What can hang from each mark:
C: G L W
M: W
Z: G
L: C F
J: G
W: C M
G: C J Z

Each row was made from one small tree. Brackets hold a mark, then the marks that hang from it, in alphabetical order. Every link used is in the known rows. Write each row's tree.
Known rows:
(J (G (C L W) Z)): [ 0.63  0.30 -1.85  0.82 -1.61  1.88  3.64 -2.59  1.76  2.61  1.24  0.24
 -2.11  2.20  1.96  0.22 -1.30  0.08 -1.62  0.61  0.56  3.24 -1.76  2.48
 -1.91]
(M (W (C (L F)))): [ 0.76  4.11 -1.88  0.18  3.89 -0.58 -1.96  2.01 -0.34  5.36  2.27 -1.77
 -2.05  0.10  1.21  3.20 -0.91 -1.77 -3.14  3.36  1.11  0.55  0.40  1.63
  1.23]
(G (C (W M)) J Z): [ 4.13  0.59 -0.56 -0.46 -0.30 -2.37  4.89 -7.40  1.69  1.96  2.81 -0.60
 -1.96  2.43  0.36 -0.92 -1.48 -0.19 -1.12  1.49  4.09  0.99 -1.91 -0.23
 -1.41]
(Z (G J)): [ 1.51  2.01  0.68 -0.26  0.07 -4.21  2.61  1.81 -0.73  0.74  0.06 -0.79
 -0.56 -0.75 -0.55  0.62 -1.42 -0.70  1.16  0.84  3.12  0.47 -0.08 -1.63
 -0.28]
(G (C L)): [-0.16  1.49 -1.90  0.24  2.10  2.52 -0.25  0.84 -0.72  3.72  1.84  0.14
  0.36 -0.22 -1.46 -0.38 -0.95  0.47 -1.79  0.85  1.70  1.95 -0.41  2.74
 -0.08]
(C G L): [ 1.50  2.03 -0.59  0.13  2.24  0.87  0.03  4.29 -0.18  3.43 -0.75 -0.40
 -0.59  1.45 -1.44 -0.30 -0.91  2.09 -0.55  1.76  1.35  2.22 -0.48  2.42
  0.12]
(C G W): [ 1.91  1.30  0.35  0.53  0.83 -1.86  2.60 -2.50  0.33  2.82 -2.02 -0.29
 -0.96  3.64 -1.66 -1.05 -1.07  1.80  0.59  1.52  2.01  1.41  0.15 -0.74
 -0.87]
(G (C L W) Z): [ 2.28  0.74 -2.15 -0.03 -0.16  0.67  2.45 -1.82  1.07  3.44  0.56  0.48
 -1.84  2.21 -1.04 -0.23 -1.08  0.46 -1.37  1.24  1.16  2.71 -1.53  3.05
 -1.59]
(Z (G (C (W M)))): [ 2.52  1.26  0.06 -0.44  1.55 -4.89  4.02 -6.25  0.85  3.07  1.97 -0.31
 -0.34  2.28 -3.41 -0.24 -1.70 -0.80  0.03  1.05  3.75  1.17  1.91 -1.92
 -0.10]
(L (C G) F): [ 1.46  2.39 -0.52  1.18  3.36 -0.35  1.29  0.86 -0.73  1.17 -1.99 -0.14
  0.59  0.26  0.79  0.64 -1.00  0.73  2.04  2.15 -0.15  3.27 -2.57  0.60
  0.94]
(W (C (G Z) L)): [ 2.58  1.82 -0.56 -0.61  1.36  0.64  0.51  5.17  0.36  4.78 -0.90 -0.63
 -2.52  4.75 -0.27  0.43 -1.26  1.96 -1.03  3.04  0.77  2.08 -2.97  1.76
 -0.21]
(W C): [-1.12  2.09  0.59  0.29  2.41 -0.87  0.60 -0.54 -1.43  4.28 -0.41 -1.12
 -1.39  3.02 -0.28 -0.12 -1.40 -1.69 -0.11  1.59  1.30  0.23 -0.19 -1.65
 -0.31]
(Z (G (C L (W M)))): [ 3.06  2.01 -0.78 -0.71  1.94 -3.84  2.85 -2.09  1.59  4.00  2.56 -0.51
 -0.49  1.65 -3.12  0.89 -1.80 -0.27 -0.91  1.29  3.85  2.25  2.28  1.13
  0.08]
(W (C G) M): [ 1.70  2.17  1.28 -0.45  4.10 -2.18  1.39 -1.55 -0.16  5.38  0.51 -1.73
 -1.47  4.98 -1.06 -0.40 -1.59  0.54 -0.65  2.60  3.03  0.44 -0.26 -1.96
  0.86]
(Z (G (C W) J)): [ 2.15  1.20  0.01 -0.03 -1.06 -4.07  3.67 -4.27  0.47  1.67  1.06 -0.23
  0.43  0.74 -1.96  0.11 -1.61  0.14  0.59  0.71  4.59  0.99  0.29 -1.82
 -1.12]
(C (G Z) L): [ 2.84  1.31 -1.14 -0.20  0.75  1.13  1.29  4.51  0.41  2.90 -0.94  0.22
 -2.28  2.44 -0.48 -0.60 -0.78  2.27 -0.70  2.19  0.26  2.59 -3.05  2.87
 -0.31]
(M (W (C G L))): [ 1.79  3.18 -0.43 -0.22  3.46 -0.16 -1.96  1.77  0.02  6.42  0.73 -1.53
 -1.25  3.98 -0.06  1.57 -1.24  1.52 -2.65  3.65  2.89  0.05  0.49  0.45
  0.97]
(G (C (L F) W) Z): [ 2.83  1.57 -3.35  0.36  0.13  0.73  2.26 -1.32  1.22  2.98  1.13  0.32
 -2.14  0.03 -0.34  0.89 -0.66  0.06 -1.50  1.77 -0.02  3.55 -2.72  3.56
 -0.76]
(W C M): [ 0.15  2.37  0.91 -0.35  4.07 -2.64  1.60 -2.09 -0.85  4.70  1.48 -1.73
 -1.86  3.47 -0.38 -0.06 -1.75 -1.92 -1.04  1.84  2.37 -0.03  0.57 -1.49
  0.23]
(W (C L) M): [ 0.92  3.04 -0.18 -0.79  4.57 -1.35  0.30  2.03 -0.09  5.62  2.09 -1.83
 -2.12  2.59 -0.46  1.15 -1.80 -1.72 -2.03  2.10  2.62  1.13  1.16  1.16
  0.42]

Write each row's tree:
[ 3.39  0.89  0.31  0.53  0.74 -1.82  4.40 -2.92  0.86  1.51 -3.57  0.63
 -1.25  4.69  0.98 -0.54 -1.52  1.74  2.74  2.03  0.60  3.08 -2.60  0.01
 -1.45] | (L (C (G Z) W))
[ 2.04  0.34 -1.17  0.03 -0.93  0.92  2.65 -3.04 -0.50  1.22  1.50  0.11
 -0.76  0.58  0.76 -1.42 -0.98  0.67 -0.76  1.20  2.43  0.79 -3.94  0.17
 -0.96] | (G C J Z)
[ 3.47  1.41  0.92 -0.28 -0.26 -1.11  2.23  0.99  0.00  3.01 -0.76 -1.10
 -2.21  4.52  0.86 -0.37 -1.40  1.67  0.09  2.83  2.51  0.61 -4.03 -1.62
 -0.61] | (W (C (G J Z)))
[ 0.15 -0.36 -1.12  1.16 -1.86  0.66  4.89 -7.18  1.04  1.69  0.55  0.23
 -1.80  2.97  2.11 -0.95 -1.18 -0.25 -0.46  0.36  0.58  2.43 -2.18 -0.66
 -1.89] | (J (G (C W) Z))
[ 0.39  2.28 -3.27  0.71  2.38  2.54 -0.70  1.22 -0.74  3.36  2.39 -0.12
  0.01 -2.57 -1.09  0.61 -0.58 -0.28 -2.02  1.33  0.86  2.89 -1.50  3.53
  0.76] | (G (C (L F)))
[ 3.00  1.99  1.11  0.31  3.82 -3.25  4.13 -4.04  1.14  2.45 -1.29 -0.52
 -0.22  4.23  0.15 -0.04 -1.98  0.83  1.88  1.94  2.65  2.53  0.66 -0.55
 -0.35] | (L (C G (W M)))
[ 1.03  2.98 -2.13  0.64  1.96 -1.36  1.19  2.04  0.77  2.99 -0.07 -0.79
 -1.90 -1.01 -0.30  1.69 -0.82 -1.38 -0.92  1.44  0.03  3.01  0.38  3.26
 -0.64] | (C (L F) W)
[ 3.40  2.59  0.08  0.69  4.35 -3.54  3.74 -3.68  1.26  2.10 -0.74 -0.72
 -0.59  2.11  0.62  1.04 -1.55  0.31  1.72  2.55  1.57  3.50 -0.64 -0.02
  0.50] | (L (C G (W M)) F)
[-0.16  0.33 -2.13  0.61 -0.83  3.59  2.37  0.25  0.68  2.13  1.84  0.34
 -1.36  0.67  2.28 -0.27 -1.03  0.32 -1.92  0.71 -0.09  3.16 -2.90  2.85
 -0.79] | (J (G (C L) Z))
[ 1.65  2.51 -0.59 -0.21  3.26 -2.58  2.53 -0.69  1.40  3.91  1.34 -1.21
 -2.29  1.83 -0.87  0.14 -1.61 -1.32 -1.50  1.26  2.48  1.99  2.23  2.16
 -0.79] | (C L (W M))
[ 4.39  1.71  1.08 -0.78  1.61 -2.47  3.14 -0.62  1.10  3.60  1.04 -1.72
 -2.87  5.21  0.93 -0.31 -1.64  1.23 -0.77  3.14  3.71  0.48 -3.23 -1.52
  0.08] | (W (C (G J Z)) M)
[ 1.09  2.17 -3.03  0.66  1.51  0.84  0.73 -1.56  0.64  3.64  1.45 -0.19
 -0.57 -0.81 -1.34  0.98 -0.79 -0.34 -1.52  1.30  1.18  3.15 -0.37  3.02
 -0.33] | (G (C (L F) W))
[ 2.51  3.86 -1.52  0.27  3.77 -0.03 -2.29  2.65  0.15  5.91  1.22 -1.66
 -1.65  1.83  0.40  2.59 -0.78  0.65 -2.86  4.05  1.72  0.97 -0.55  1.48
  1.84] | (M (W (C G (L F))))
[ 2.53  2.40 -2.51  0.10  3.05 -0.87  1.68 -3.18  1.32  4.16  3.29 -0.82
 -1.29 -0.40 -1.40  1.21 -1.08 -0.89 -2.24  1.82  2.36  3.04  0.57  3.39
  0.24] | (G (C (L F) (W M)))
[ 4.10  1.57 -0.80 -0.35  0.03  0.41  1.86  5.67  0.76  1.75 -0.12 -0.35
 -2.03  1.55  0.57 -0.23 -1.02  2.65 -0.81  2.22  1.78  2.17 -3.64  3.04
 -0.78] | (C (G J Z) L)
[ 1.73  1.69  0.81  0.82  1.97 -1.84  3.00 -3.00  0.30  1.99 -3.08  0.13
  0.37  3.71  0.17 -0.34 -1.78  1.38  2.78  1.58  1.67  2.83 -0.33 -0.85
 -0.98] | (L (C G W))
[ 4.08  2.05 -0.57  0.62  0.94 -0.81  3.19  1.83  0.24 -0.51 -1.43 -0.12
 -0.90 -0.02  2.87  0.67 -1.07  1.59  2.29  2.59  0.72  3.32 -5.63  1.02
  0.09] | (L (C (G J Z)) F)
[ 3.33  0.69 -0.02  0.31 -0.57 -1.73  4.05 -2.89  1.14  2.40 -2.76  0.22
 -2.48  4.53 -0.67 -1.65 -0.90  1.78  0.56  1.90  0.83  1.82 -2.31 -0.35
 -1.46] | (C (G Z) W)
[ 3.55  1.53  0.79 -0.74  2.42 -1.84  2.59 -1.06  0.63  4.71  0.04 -1.09
 -3.02  6.07 -0.25 -0.37 -1.42  0.97 -0.60  2.99  1.85  0.74 -2.55 -1.36
  0.47] | (W (C (G Z)) M)
[ 1.79  2.87 -0.26  0.75  4.50 -3.79  4.06 -4.09  0.83  1.67 -0.01 -0.84
 -1.12  0.16  1.21  1.44 -1.61 -2.25  1.66  1.71  1.06  3.00  0.29  0.44
  0.00] | (L (C (W M)) F)
[ 1.32  2.07  0.70  0.40  3.93 -3.94  4.26 -4.93  0.58  2.04 -0.28 -0.59
 -0.79  2.34  0.70  0.18 -2.11 -1.84  1.65  1.22  2.01  2.07  1.55 -0.56
 -0.80] | (L (C (W M)))
[ 0.22  1.20 -1.10  0.54  1.39 -0.16  3.14 -3.96  2.01  3.69  3.67 -0.93
 -1.15  1.72  1.12  0.46 -1.77 -0.69 -2.39  0.61  2.59  2.89  1.42  1.81
 -0.83] | (J (G (C L (W M))))
[ 1.82  2.70 -1.73  0.63  2.61  0.93 -0.28  5.32 -0.06  3.11 -0.28 -0.44
 -0.95 -0.65 -0.82  0.91 -0.46  1.46 -1.07  2.18  0.23  3.01 -1.64  3.26
  1.01] | (C G (L F))
[ 2.74  3.49 -0.92  0.06  2.05 -0.22 -0.67  5.67  0.34  4.00  0.82 -1.78
 -1.26  0.68  0.54  2.03 -1.26  1.11 -1.22  3.15  2.36  2.24 -2.51  1.91
  0.64] | (W (C (G J) (L F)))
[ 1.22  2.47  0.65  0.16  2.76 -1.25 -0.66 -2.63 -0.69  5.59 -0.04 -1.30
 -1.08  4.69 -0.09  0.30 -1.07  1.27 -1.62  3.25  2.85 -1.00  0.24 -2.72
  1.01] | (M (W (C G)))
[ 4.41  1.14  0.54  0.27 -0.09 -2.33  4.84 -1.80  1.36  0.32 -2.51 -0.06
 -1.12  3.68  1.98 -0.28 -1.79  1.84  2.65  1.97  2.14  2.71 -3.22 -0.34
 -1.69] | (L (C (G J Z) W))
[ 1.66  3.26 -1.21  0.18  3.22  0.33 -1.04  5.49 -0.09  5.14 -0.13 -1.34
 -1.41  1.70 -0.60  1.64 -0.95  0.86 -1.19  3.07  0.50  2.52 -1.76  1.87
  1.04] | (W (C G (L F)))
[ 2.97  1.75 -3.15  0.08 -0.03  2.11  1.19  2.47  0.34  1.57  2.66 -0.16
 -1.37 -2.40  1.06  0.79 -0.61  0.19 -1.99  1.98  1.21  2.87 -4.59  4.34
 -0.20] | (G (C (L F)) J Z)
[ 1.03  3.78 -1.17 -0.30  4.94 -1.13  0.12  3.23  0.16  5.08  2.57 -2.00
 -2.55  0.50  0.17  2.39 -1.39 -2.35 -2.10  2.51  1.25  2.10 -0.01  2.22
  1.24] | (W (C (L F)) M)
[-0.39 -0.35 -1.03  1.12 -1.38  2.64  3.56 -4.22 -0.28  1.42  1.32  0.41
 -1.35  1.46  2.55 -1.15 -0.88 -0.23 -0.92  0.42  0.23  2.13 -3.54 -0.02
 -0.80] | (J (G C Z))
[ 1.32  1.06 -0.15  0.14  0.05 -3.29  3.17 -4.86 -0.01  2.57  0.01  0.30
  0.20  1.58 -2.98 -0.37 -1.40 -0.21  0.71  0.59  2.89  1.21  1.05 -1.85
 -0.69] | (Z (G (C W)))
[ 2.29  2.47 -2.59  0.12  0.81 -2.30  1.54  0.25  1.11  3.05  1.38  0.00
 -0.40 -1.11 -2.60  2.14 -1.01 -0.42 -0.37  1.45  1.59  3.39  0.33  2.32
  0.15] | (Z (G (C (L F) W)))
[ 2.61  3.57 -0.79 -0.39  5.00 -1.04 -0.32  3.78  0.65  5.55  1.71 -1.97
 -1.95  2.17 -0.67  1.96 -1.29  0.60 -1.77  3.41  1.82  2.36 -0.76  2.03
  1.77] | (W (C G (L F)) M)
[ 3.64  0.95  0.02  0.02 -0.60 -0.85  3.04  0.96  0.35  0.84 -0.94 -0.28
 -1.68  2.06  0.77 -1.27 -0.92  2.36  0.26  2.00  2.02  1.10 -4.03 -0.33
 -0.84] | (C (G J Z))
[ 1.87  0.19 -1.46  0.23 -0.96 -0.19  3.72 -6.37  0.38  2.55 -0.22  0.59
 -1.52  3.04 -0.91 -1.27 -1.04 -0.09 -0.25  0.98  1.14  1.45 -2.02 -0.06
 -1.62] | (G (C W) Z)
[ 2.47  2.19 -0.33  0.08  1.31  0.16  0.44  5.14  0.21  2.38  0.18 -0.84
 -0.50  0.39 -0.06 -0.49 -1.13  2.26 -0.79  1.68  2.97  1.97 -1.42  2.13
 -0.28] | (C (G J) L)
